Each row was made from one walk, in order. Every step used is in the known rows, and no mark comes twice. Write each row's walk.
Known rows:
lapu/figuk/rakuz/leket/kufud: [ 1.38 -2.34 -1.05 -1.23  0.17 -0.30  1.29 -1.17 -0.02 -2.63 -1.75  1.74
 -0.90 -1.29  0.48 -1.32 -1.77  0.54 -0.49 -3.13 -1.61 -0.60  0.52 -0.28
  1.19  2.10  0.03  2.41]
bepo/leket/kufud/lapu/figuk/rakuz: [ 0.78 -1.83 -2.40 -0.97  1.82 -0.83 -3.99  1.60  0.63 -1.40 -1.57 -0.89
 -1.89  0.26  2.41  1.26 -1.58  0.13 -3.15 -3.15  2.76  0.73 -1.35 -0.58
 -1.08  2.31 -0.59  3.59]
kufud/bepo/leket/lapu: [-2.68 -0.91 -2.94 -0.05 -0.24 -0.23 -4.13  2.43  0.67  0.78 -0.40 -0.59
 -1.01  0.60  2.21  1.45 -0.84  0.81 -0.67 -0.20  1.41  1.66  0.59 -2.10
 -1.31  1.45 -0.61  4.56]
kufud/lapu/figuk: [-1.97  0.17 -2.27  0.32 -0.97 -0.03  0.03 -0.63 -2.97 -0.04 -2.70 -1.48
 -1.34  1.47 -1.17  0.69 -0.68  2.93 -1.28 -1.85  1.41  2.02  1.04 -0.43
 -0.24  2.26 -0.20  3.38]
figuk/leket/lapu/kufud/rakuz: [-1.92  0.67 -1.00 -1.04  1.33 -2.49 -1.30  0.96 -0.44 -2.23 -1.11  1.21
 -2.64 -0.82  2.78  0.84 -0.26  1.15 -3.42  0.95  1.12 -1.32  0.22 -1.01
  0.63  1.86 -3.13  4.51]
lapu/figuk/leket/bepo/rakuz: [ 0.86 -1.75 -1.29 -1.83 -0.16 -0.68  0.73 -0.16  0.37 -2.48 -1.41  1.79
 -2.67 -1.14  1.52  1.78 -1.68  2.99 -2.50 -1.93 -0.41  0.50  0.91 -2.40
 -0.22  1.73 -0.20  3.74]
kufud/lapu/leket: [-4.73  0.77 -3.58  0.64  1.37 -1.20 -1.51  0.13 -1.08  0.08 -1.37 -1.32
 -1.46  0.73 -0.33  0.26 -0.69  0.73 -1.14  1.66  0.25  0.86 -0.08 -0.69
  0.21  2.13 -1.80  2.71]
lapu/kufud/rakuz/leket: [-0.87 -0.95 -0.53  0.84  0.68 -0.92 -0.70  1.81 -0.45 -2.56 -0.51  3.91
 -1.02 -1.33  1.90 -2.08 -1.57  0.25 -0.13 -0.96 -0.33 -2.79 -1.26 -2.19
  1.81  1.84 -2.31  1.78]
leket/kufud/bepo/rakuz/lapu/figuk: [-1.77 -2.57  0.25 -1.96 -0.86 -0.24 -3.46  1.64 -0.47 -0.86 -2.80 -0.56
  0.54  1.89  2.90  0.47 -1.94 -0.20 -2.40 -2.25 -0.70 -1.05  1.16 -1.00
  0.51  3.45 -1.96  3.30]
figuk/bepo/leket/lapu: [-0.71 -1.01 -2.70 -0.70  0.40 -1.57 -2.40 -0.32  2.16  0.02  0.60  0.05
 -2.64 -1.05  1.39  2.93  0.97  0.49 -1.90  2.89  0.69  1.19  0.68 -0.56
 -1.60  0.10  0.13  2.51]
figuk/rakuz/leket: [ 1.00 -0.72 -2.79 -0.57  1.79 -0.60  1.30 -1.76  1.62 -0.55  0.18  2.58
 -1.04 -3.24  0.68 -2.66 -0.17 -1.61 -0.08 -0.68 -3.02 -2.09 -0.05  0.81
  1.27  2.69 -0.54  1.05]
kufud/bepo/figuk: [-1.88 -1.08 -1.85  0.23 -1.36  0.69 -0.63  1.54  0.31  0.92 -1.03 -1.52
 -0.50 -0.23  1.04  1.32 -0.46  3.70 -1.78 -1.35  0.06  0.84  1.18 -2.14
 -1.34  1.49  0.43  2.88]
lapu/kufud: [-0.58 -1.52  0.08  0.77  1.48 -1.29 -0.02  1.71 -1.06 -2.04 -1.43  1.47
 -0.42  0.27  1.45 -0.87 -1.45  0.52 -0.48 -0.22  0.38 -0.87 -0.63 -2.42
  0.59  0.05 -0.91  0.34]
figuk/leket: [ 0.07  0.05 -1.30 -0.37  2.05 -1.69  0.04 -0.70  1.29 -0.87  0.84  1.92
 -2.75 -1.21  0.90  1.33 -0.05  1.71 -3.17  1.56  0.55 -1.26 -0.48 -0.50
 -0.90  1.16 -1.19  1.99]
bepo/rakuz/leket/lapu: [-0.10 -0.03 -2.96 -1.67  0.19  1.13  0.36  0.47  1.17 -1.58  0.16  1.62
  1.04 -2.87  0.90 -1.06  0.11 -2.79 -0.23 -3.78 -3.05 -1.78 -0.73 -0.01
  1.70  1.30 -1.99  2.07]
leket/bepo: [-1.59 -1.48  0.60 -0.90 -1.31 -0.21 -3.61  0.54  1.01 -0.25 -1.21 -0.95
 -0.07 -0.03  2.21  0.72 -0.66  0.43 -0.74  1.25 -0.93  1.26  1.32 -1.84
  0.58  1.73 -0.17  1.16]
kufud/rakuz: [ 0.20  1.74 -0.05 -0.54 -1.49  0.23 -0.30  1.04 -0.43  0.56 -0.20  1.43
 -1.55 -0.65  1.78 -0.33 -0.01  0.54 -0.19 -0.79  0.48 -1.75  0.74  0.08
  0.96  1.82 -0.99  1.60]
bepo/leket: [ 1.35 -0.66 -2.20  0.12  1.83 -0.15 -1.93  1.35  2.06 -0.58  1.51  1.06
 -1.38 -1.44  0.77  1.06 -0.57 -0.29 -0.63 -1.66  1.88  0.83 -2.30 -1.04
 -1.76 -0.26  0.38  1.41]
figuk/leket/lapu/bepo: [-2.75  0.31 -1.43 -1.89  1.61 -2.58 -1.56 -0.01  1.15 -1.42 -0.46  1.01
 -2.39 -0.13  2.26  1.44 -0.53  1.06 -2.31  3.29 -0.17 -0.24  0.29 -0.75
  0.32  1.10 -2.51  4.29]
bepo/figuk/rakuz: [ 1.95 -0.13 -1.69 -1.11  0.39  0.10  3.19 -0.02  0.68 -0.42 -1.37 -1.76
 -1.03 -3.23  0.89  0.06  0.41  2.35 -2.71 -4.01 -0.89 -0.05  0.27 -0.13
 -0.55  1.33  1.05  1.28]
bepo/rakuz/leket: [ 1.17 -0.52 -3.15 -1.04  0.88  1.35  1.26  0.14  1.91 -1.17  0.96  2.96
  0.38 -3.09  0.53 -1.13 -0.32 -2.20 -0.26 -3.56 -3.17 -2.42 -1.34 -0.48
  1.08  1.39 -1.29  0.86]
leket/lapu/kufud/bepo/figuk: [-3.85 -0.64 -0.53 -0.67 -0.93 -1.02 -2.12  2.60 -2.10 -1.67 -3.17 -2.45
  0.67  0.61  2.33  0.07 -0.54  0.87 -1.22 -1.20  0.57  1.34  1.15 -1.78
  1.10  0.88 -2.01  4.16]
leket/kufud/rakuz/lapu/bepo/figuk: [-2.21 -0.88  2.10 -2.12 -1.18 -1.00 -3.33  1.21  0.09 -1.28 -1.92  0.12
  0.16  0.51  2.90 -0.46 -1.50 -0.09 -1.98 -1.15 -0.65 -1.94 -0.17  0.51
  1.44  3.64 -2.72  2.90]
leket/bepo/rakuz/lapu: [-1.64 -1.17 -0.59 -2.34 -1.17 -0.07 -1.89  0.23  0.97 -0.06 -1.22  1.02
  0.14 -1.86  2.21 -0.05 -0.70 -1.10 -0.72 -1.38 -3.41  0.39  1.06 -1.64
  0.84  3.61 -1.23  2.09]

Which walk is each row?
[-3.58 -0.83 -0.80 -1.06  1.12 -2.25 -0.86 -1.11  1.44 -0.17  1.34  4.52
 -0.39 -1.63 -0.54 -1.63 -1.70 -1.24  2.41  1.37 -3.20  0.61 -1.67 -0.36
 -0.19  2.41 -1.68  2.63] : rakuz/lapu/bepo/leket
[-1.66 -1.03 -1.62 -1.53  1.56 -1.68  0.64  0.54  2.81 -1.15 -0.14  1.34
 -2.36 -0.99  1.90  1.38 -1.83  3.32 -1.27  2.28 -1.52 -0.14 -0.61 -2.41
 -0.42  0.29 -0.39  2.76] : lapu/bepo/figuk/leket
[-0.83 -0.71 -2.44 -2.48  1.38 -0.70  0.69  1.29  2.15  0.02 -0.55  2.46
 -1.42  0.16  2.73  0.30 -2.06 -0.33  0.96  1.90 -2.92 -0.91  0.26 -2.44
  0.80  0.39 -0.67  1.54] : lapu/bepo/rakuz
[-0.77 -1.02 -2.61 -0.61  0.49 -1.98 -2.51  0.66  1.69 -0.47  0.02  1.05
 -3.36 -1.15  2.54  2.54  0.41  0.76 -2.12  2.56  0.98  0.33  0.65 -1.32
 -1.01  0.74 -0.52  3.13] : figuk/bepo/leket/lapu/kufud/rakuz
[-1.52 -2.49 -2.04  1.10  1.72 -1.42 -2.33  3.18 -0.04 -1.24 -1.18  1.88
 -1.54  0.49  2.65  0.14 -2.27  1.55 -1.03 -0.13  1.30 -0.20 -0.50 -4.24
 -0.78  1.10 -0.94  2.71] : lapu/kufud/bepo/leket
[ 1.11 -1.93 -0.66 -0.75  1.80 -0.50 -4.65  2.14  1.98 -1.61  0.21 -0.30
 -0.61  0.00  2.34  1.33 -1.21 -1.04 -2.27 -1.92  2.51  0.06 -2.33 -0.74
 -1.12  0.51 -0.52  1.83] : bepo/leket/kufud
[-0.20 -1.12  0.28 -1.18  1.98 -1.94 -2.63  0.07  1.30 -1.96 -0.54  0.52
 -2.03  0.33  2.45  1.67 -0.72  1.05 -4.74  1.27  1.17 -2.04 -0.55 -0.12
 -0.33  1.89 -2.32  2.30] : figuk/leket/kufud
[-3.11  0.55 -1.35 -3.01 -0.34 -0.90 -1.28  1.55  0.02 -0.76 -2.11 -0.99
  0.24  0.66  2.71  0.22 -0.77 -1.58  0.71  0.91 -1.79  0.87  1.13 -0.76
  1.84  0.35 -1.92  3.60] : leket/lapu/bepo/rakuz
[-4.20 -1.38 -1.26 -0.51  1.50 -1.60 -3.11  1.10  2.20 -1.74 -0.01  0.09
 -0.74 -0.86  2.01  0.31 -1.80 -0.85  0.09  3.34 -2.00  0.43 -0.12 -2.68
  1.13  1.02 -1.47  1.58] : lapu/leket/bepo
[-2.35 -0.75  2.27 -2.14 -0.93 -1.34 -4.10  1.05 -0.13 -1.02 -1.81  0.83
  0.08  1.16  2.99 -0.84 -1.61 -1.19 -1.22  0.26 -0.75 -2.15  0.14  0.58
  1.79  3.59 -3.03  2.57] : leket/kufud/rakuz/lapu/bepo
[-1.10  0.21 -3.24 -0.26 -0.28 -0.49  1.13 -0.93 -2.81  0.29 -3.39 -1.29
 -2.32  0.74 -0.34  0.02 -0.63  2.61 -1.71 -2.02  0.65  1.59  1.76 -0.05
 -0.02  3.28 -0.08  3.59] : kufud/lapu/figuk/rakuz
[ 0.73 -0.24 -1.36 -0.44  0.75 -0.33  1.90  0.07  1.37 -1.60  0.06 -0.83
 -1.70 -3.07  0.30  1.88  0.34  4.07 -4.30 -2.63  0.47 -0.19 -1.02 -0.71
 -1.39  0.58 -0.06  2.20] : bepo/figuk/leket
[ 0.33 -2.43 -1.74 -0.63  1.03 -1.61 -3.46 -0.07  2.95 -0.33  0.44  0.41
 -2.81 -0.26  2.14  3.14  0.20  0.60 -3.06  3.00  1.03 -0.03  0.10 -0.68
 -1.77  0.60  0.14  1.49] : figuk/bepo/leket/kufud
[-3.30 -1.56 -0.18 -0.73  2.38 -1.82 -3.35  1.51  1.50 -2.53 -0.57 -0.58
  0.12  0.66  1.99  0.13 -2.01 -1.84 -0.96  2.11 -0.71 -1.15 -1.05 -1.06
  1.23  0.52 -2.36  1.06] : lapu/leket/kufud
[ 1.21 -1.08 -0.62 -0.99  1.10 -0.38 -4.83  2.66  1.81 -1.37  0.09  0.31
 -1.33 -0.21  3.21  1.22 -1.25 -0.79 -2.32 -2.34  2.78 -0.81 -1.93 -0.73
 -0.67  1.35 -1.01  2.59] : bepo/leket/kufud/rakuz
[-1.80 -1.67 -0.56 -2.07 -0.67 -0.52 -1.98  0.86  0.63 -0.84 -1.67  1.51
  0.02 -1.81  2.74 -0.40 -1.23 -0.97 -0.86 -1.45 -3.30  0.06  0.84 -2.47
  0.97  3.57 -1.64  2.24] : leket/bepo/rakuz/lapu/kufud
[-0.37 -0.71 -1.05 -0.84  0.63 -0.60 -0.49  0.46  0.65 -1.86 -1.50 -2.50
 -1.62 -1.51  1.20  2.15 -0.05  4.11 -5.97 -3.03  1.38 -0.30 -0.90 -0.45
 -1.12  1.95 -0.98  3.13] : bepo/figuk/leket/kufud/lapu
[-3.87  0.27 -3.54 -0.46  0.78 -1.37 -0.63 -0.01 -0.15  0.33 -2.00 -1.01
 -2.68  0.77  0.70  1.35 -1.08  3.86 -2.44  1.58  0.11  1.05  0.23 -1.33
 -0.52  2.55 -1.17  4.10] : kufud/lapu/bepo/figuk/leket
[-0.29 -0.25 -2.56 -1.19  1.18 -0.84  0.44 -1.42  0.91 -0.92 -0.65  1.27
 -0.36 -2.90  1.02 -2.67  0.14 -2.27 -0.05 -0.90 -2.92 -1.33  0.45  1.22
  1.86  2.77 -1.34  2.26] : figuk/rakuz/leket/lapu
[ 0.38 -1.43 -2.76 -1.56  0.39  1.19 -0.49  0.44  0.81 -2.09 -0.99  1.50
  0.43 -1.48  1.18 -0.60 -1.09 -1.38 -1.83 -4.74 -2.28 -2.14 -0.91 -0.45
  1.32  2.60 -1.92  2.42] : bepo/rakuz/leket/kufud/lapu/figuk
[-4.16  0.40 -2.93 -0.23  0.47 -1.17 -1.59 -0.02 -0.92  1.18 -2.10 -0.57
 -1.78  2.19  0.54  0.42 -1.17  1.93 -0.37  2.82 -0.10  1.19  0.76 -0.98
  0.16  2.30 -1.14  3.08] : kufud/lapu/bepo
[-1.98  0.08 -0.95 -0.85  1.83 -2.57 -1.22  0.61 -0.23 -2.42 -1.07  0.78
 -2.06 -0.62  2.13  0.97 -0.27  1.04 -3.34  1.17  0.93 -0.63 -0.10 -0.91
  0.35  1.21 -2.84  3.97] : figuk/leket/lapu/kufud
[-1.86 -0.57 -1.58 -1.82  2.42 -2.67  0.88 -1.55  0.54 -0.43 -1.07  2.18
 -1.05 -2.52  1.18 -2.67 -0.96 -2.65 -0.36  0.31 -3.61 -1.41  0.37  1.07
  1.26  4.23 -1.92  1.92] : figuk/rakuz/lapu/leket/kufud
[-1.78  1.85  0.47 -0.72 -1.72 -0.56  0.13 -0.40 -1.04  0.67  0.37  3.36
 -0.88 -1.89  0.26 -1.84 -0.06 -0.41  0.82 -1.23 -1.50 -1.64  0.20  1.10
  1.08  3.73 -2.13  2.52] : kufud/rakuz/lapu
[ 0.44 -1.41 -3.47 -0.82  0.45 -0.30  0.69 -1.48  2.82 -0.07  1.01  2.83
 -1.98 -2.49  0.83  1.45  0.84 -0.08 -1.64  1.79 -3.03 -1.83  0.81 -0.48
 -0.24  1.18 -0.37  0.81] : figuk/bepo/rakuz/leket
[-5.92 -1.33  0.05 -0.58  0.95 -2.39 -2.41 -0.66  0.31 -1.06  0.07  2.28
  0.87 -0.89 -0.28 -1.78 -1.69 -2.11  0.65  1.31 -3.30 -0.49 -0.84  0.11
  0.80  3.57 -3.23  2.69] : rakuz/lapu/leket/kufud/bepo
[-2.11 -1.37 -3.64 -0.81 -1.12  0.96 -1.06  1.35  0.39 -0.17 -0.95  1.36
 -0.17 -0.67  1.73  0.06 -1.17  0.49 -0.35 -2.26 -2.04 -0.44  1.43 -2.12
  0.35  2.54 -1.22  4.45] : kufud/bepo/rakuz/leket/lapu/figuk
[-1.82 -0.60  0.19 -1.94  1.55 -2.79 -2.81  0.04  1.42 -1.62 -0.38  2.83
 -2.89 -0.25  3.13  0.76 -1.42  0.94 -3.79  2.11 -0.16 -2.88 -0.38 -0.23
  0.46  3.69 -3.38  4.05] : figuk/leket/kufud/rakuz/lapu/bepo
[-0.51 -1.98 -2.59 -0.48  1.02 -1.63 -3.88 -0.22  2.23  0.10 -0.22 -0.29
 -3.12  0.19  1.86  3.22  0.31  1.22 -3.52  2.86  1.46  0.27  0.30 -0.67
 -1.86  1.39 -0.18  2.27] : figuk/bepo/leket/kufud/lapu
[-3.61  0.12 -4.41 -0.70  0.84 -0.51 -0.96  0.04  0.14  0.53 -1.56  0.90
 -1.62  0.72  0.75 -0.09 -1.31  0.89 -0.51  1.03 -1.66 -0.02  0.14 -1.16
  0.61  2.88 -1.74  3.56] : kufud/lapu/bepo/rakuz/leket
[-1.64 -0.47  2.40 -1.63 -1.24 -0.85 -3.65  0.85 -0.68 -0.97 -1.68  0.36
  0.41  0.82  2.39 -0.84 -0.97 -1.34 -1.76 -1.31 -0.05 -2.21  0.09  1.26
  1.59  3.74 -2.94  2.29] : leket/kufud/rakuz/lapu
[ 1.37 -0.79 -2.34 -0.61  0.66  0.37  2.71 -0.67  1.69 -1.34 -0.36 -0.25
 -0.53 -4.41  0.22 -0.92  0.26  1.71 -2.18 -4.23 -1.99 -0.77 -0.77  0.15
  0.07  1.76  0.49  1.49] : bepo/figuk/rakuz/leket
[-2.55 -2.67 -1.39  0.34 -0.10 -0.25 -3.83 -1.42  1.08 -2.59 -0.51  1.06
  0.33 -0.27 -0.27 -0.59 -0.83  0.05 -1.68 -0.28 -1.27 -1.41 -1.06  0.50
  1.29  2.82 -2.19  2.60] : rakuz/leket/kufud/lapu/figuk/bepo
